Each row comes from the steps of one path. Every step used is in the known rows, and no mark comes twice. Write the path behind each row, first mark first.
Known rows
rupe-buzi-bepi-gavi: [-3.255  5.898  1.968 -4.817  1.702  3.283  1.743 -2.412  3.511  2.111
 -0.723  0.485 -1.842 -0.173  1.777  2.468  3.374 -2.541  0.618 -2.725]
rivo-rupe-buzi-bepi: [-0.754  4.740  0.104 -3.995 -0.373  0.823  2.373 -4.247  3.006  5.268
 -1.049  1.472 -4.065 -2.168  3.053  0.432 -0.040 -4.672  1.069 -1.281]
vofu-viduke-gavi-buzi-rupe-rivo: [ 0.015  4.696  3.242 -5.557 -3.112 -3.309  2.879 -2.580 -3.911 -0.311
  0.158 -4.393 -3.014 -0.558  4.955 -0.659 -0.661 -4.845  1.524 -5.154]
vofu-gavi-bepi-buzi-rupe: [-3.438  3.597  6.271 -3.402 -0.524 -1.405  3.599 -1.080 -0.897 -2.083
 -1.000  2.269 -2.072 -1.814  3.675 -0.816  0.587 -4.165  0.764 -4.827]
buzi-bepi: [-2.555  3.147  1.020  1.920  0.187 -0.065  1.460 -3.548  1.770  1.356
 -0.816  2.054 -1.684  0.288  1.841  0.112  1.758 -2.532  0.793 -1.511]
rivo-rupe: [-0.680  3.032 -0.179 -1.631  1.436 -1.749  3.035 -5.086  0.845  3.564
 -0.627  0.551 -0.764 -1.784  4.136 -3.305 -0.540 -0.954  0.549 -2.204]
rivo-rupe-buzi-bepi-gavi-viduke: [-0.753  5.763  0.605 -8.587  1.141  1.449  3.829 -4.975  1.919  2.407
 -1.341  0.093 -2.385 -0.996  3.310  0.899  1.170 -2.858  4.429 -2.313]
bepi-gavi-viduke-vofu: [-0.639  5.725  1.689 -1.928  3.279 -3.161  4.005 -3.718  0.927 -1.472
 -0.155  0.122  1.729  2.082  4.022 -1.400  1.092  3.152  3.334 -1.665]
vofu-gavi-viduke: [-2.131  2.949  4.206  0.313  0.360 -3.903  4.370 -3.186  0.618 -4.293
  1.547  1.525 -0.010  0.918  3.933 -0.290  2.576  0.320  3.475 -2.827]
rivo-rupe-buzi-bepi-gavi-viduke-vofu: [ 0.689  6.805  0.076 -6.353  1.517 -1.721  4.387 -4.094  2.196  3.196
 -1.327  0.466 -1.869  0.098  4.365  1.738 -0.514 -1.163  4.269 -0.954]
gavi-bepi: [-3.689  3.565  3.627 -1.930  1.702 -1.464  2.540 -4.396  0.726 -0.739
 -1.058  2.537 -0.906 -1.910  2.129 -3.528  0.413 -1.177  0.510 -1.510]
buzi-rupe: [-1.020  3.738  0.057 -0.850  0.104 -0.748  1.423 -4.432 -0.674  2.495
 -0.523  0.023 -1.542 -1.003  3.715 -2.254  0.334 -3.488  0.880 -2.961]
tade-buzi-bepi: [-3.408  6.561  0.714  0.642 -0.216  0.130  1.942 -2.957  2.750  0.767
 -0.548  2.486 -4.477  0.183  1.958  0.891  2.128 -3.038  0.312 -0.219]
viduke-vofu: [-0.645  4.689  1.278  2.703  1.846 -4.050  2.527 -3.107  1.795  1.545
 -0.019  1.370  0.076  0.873  3.814 -1.990 -0.151  1.427  0.240 -0.921]
rupe-rivo: [-0.933  4.175  2.731 -0.481  0.976 -1.069  1.261 -4.460  0.106  1.910
 -0.057 -1.472 -0.856 -0.527  1.937 -0.767  0.777 -2.058 -0.732 -2.048]
bepi-buzi-rupe: [-0.407  4.755  2.098 -2.243  0.383  1.932  1.567 -2.883 -0.170  1.807
 -0.910  0.288 -1.837 -0.784  3.099 -2.780  0.721 -4.159  0.490 -4.190]
rivo-rupe-buzi: [-0.467  5.363  0.781 -5.275  1.045  0.158  3.009 -4.591  2.669  4.733
 -0.158  0.478 -2.562 -2.619  3.959 -2.322 -0.185 -2.440  0.573 -1.887]
vofu-viduke-gavi-bepi-buzi-rupe: [-1.864  3.074  6.089 -5.703 -0.157 -3.035  3.480 -1.293 -2.343 -1.410
 -2.300 -0.313 -1.929 -1.358  5.440 -1.526 -0.379 -3.126  0.975 -4.573]
viduke-gavi-buzi: [-3.604  4.758  2.716 -2.425 -0.877  0.460  3.092 -2.525  0.466 -3.012
  0.550  0.722 -0.780  1.351  2.840 -1.608  0.649 -2.323  1.548 -2.774]
gavi-bepi-buzi: [-3.276  4.742  5.312 -3.236  1.737  1.093  2.756 -2.840  1.518 -1.447
 -1.599  2.836 -1.001 -1.639  1.553 -3.949  0.831 -1.939  0.136 -2.809]
gavi-buzi: [-2.484  5.809  1.580 -2.218 -0.823  1.212  2.678 -3.787  1.306 -1.723
  1.089  1.009 -1.546 -0.525  1.807 -4.873  1.441 -2.291  1.473 -3.353]

Write each row's path
[-2.070  3.647  3.487  3.936  0.899 -6.474  4.129 -0.871  1.923 -0.761
  1.010  1.856  0.429  1.652  4.911  1.019  0.944  1.889  0.175 -2.259] -> viduke-vofu-gavi
[-1.425  6.830  1.149 -7.385 -0.449  2.039  1.955 -3.946 -2.438  1.088
 -0.066 -3.749 -1.720 -1.055  2.124 -1.389  0.589 -5.165  1.226 -5.404] -> bepi-gavi-buzi-rupe-rivo
[-3.568  6.186  1.787 -5.274  1.202  2.867  3.250 -3.096  1.186 -2.081
  0.752 -0.594 -0.088 -0.037  1.685 -3.600  2.664 -0.666  1.343 -4.848] -> bepi-gavi-buzi
[-2.822  5.042  2.652  2.595 -2.796 -3.850  4.233 -0.634  1.696 -2.694
  1.169  2.897 -2.270  1.573  3.212  1.541  1.050 -1.738  2.015 -2.619] -> viduke-vofu-gavi-buzi-bepi
[-1.096  5.293  5.121 -5.489  0.100  0.635  1.407 -3.576 -2.310  1.641
 -2.360 -0.474 -2.705 -2.488  1.842 -2.007 -1.266 -6.286  0.004 -3.456] -> gavi-bepi-buzi-rupe-rivo
[ 0.416  5.231  1.562  1.131  1.229 -4.621  3.424 -4.233  1.001 -1.183
  0.258  1.626  0.198  1.545  3.968 -2.615 -0.150  1.694  3.534 -0.193] -> gavi-viduke-vofu
[-2.028  4.590  2.188 -3.989  2.997 -0.007  3.371 -4.536  0.640 -2.178
  0.002 -0.427  1.367  1.016  2.877 -2.012  2.701  1.325  3.302 -3.043] -> bepi-gavi-viduke
[-2.065  6.544  2.343 -6.275  1.361  2.542  2.532 -3.847  2.617 -0.653
 -0.656  0.593 -1.861  0.523  1.892  1.744  3.326 -2.164  3.944 -2.202] -> rupe-buzi-bepi-gavi-viduke
[-1.847  5.211  0.385 -7.124  1.648  2.200  2.969 -3.688  2.830  5.115
 -1.363 -0.091 -2.281 -1.650  3.111  1.725  1.236 -3.036  1.079 -2.693] -> rivo-rupe-buzi-bepi-gavi
[-2.999  5.260  0.766 -0.774 -2.029  1.971  2.048 -3.463  1.625 -1.272
  0.188  1.995 -3.118  0.008  0.914 -2.073  1.578 -4.191  2.035 -2.761] -> gavi-buzi-bepi
[-1.053  5.165  6.609 -2.261 -0.768 -5.185  3.449 -0.598 -2.190  0.193
 -1.514  0.460 -1.980 -0.927  4.104  1.617 -1.871 -3.818  0.038 -3.431] -> viduke-vofu-gavi-bepi-buzi-rupe-rivo
[-3.299  1.977  5.753 -2.960  1.122 -5.765  4.023 -2.383 -0.578 -2.574
 -1.226  0.416 -0.717 -1.103  4.913 -1.111  0.359  0.608  0.718 -2.654] -> vofu-viduke-gavi-bepi
[-2.444  6.308  0.052 -6.481 -0.105  2.618  2.752 -3.590 -1.001 -0.422
  0.217 -1.539 -1.331 -0.625  2.629 -3.327  1.375 -3.535  2.058 -5.716] -> bepi-gavi-buzi-rupe
[-2.432  4.107  1.573 -2.509  1.580  0.396  2.730 -4.196  0.905 -1.509
 -0.957  0.627 -0.024  1.590  1.927  0.721  2.932 -0.664  4.029 -2.477] -> buzi-bepi-gavi-viduke
[-2.392  5.543  3.223  1.246 -1.415 -4.226  4.948 -0.911  1.571 -3.252
  2.120  1.904 -0.905  1.074  3.949 -1.243  0.876  0.418  1.496 -3.331] -> viduke-vofu-gavi-buzi
[-2.549  3.452  3.084 -1.729 -2.568 -2.196  3.682 -1.513  0.125 -2.973
  0.087 -0.201 -2.728  1.012  3.912  0.287  1.608 -2.500  2.280 -3.771] -> vofu-viduke-gavi-buzi-bepi
[-3.695  4.573  3.536 -0.925 -1.647 -1.049  4.201 -1.792  1.208 -4.127
  2.046  1.261 -1.477  0.110  3.075 -1.973  2.449 -1.478  1.389 -4.520] -> vofu-gavi-buzi
[-1.101  5.059  1.003 -0.416  1.783 -2.524  3.379 -3.392  1.135 -0.644
 -1.049  1.049  0.257  2.572  3.036  1.395  1.244  1.091  4.037 -0.969] -> buzi-bepi-gavi-viduke-vofu
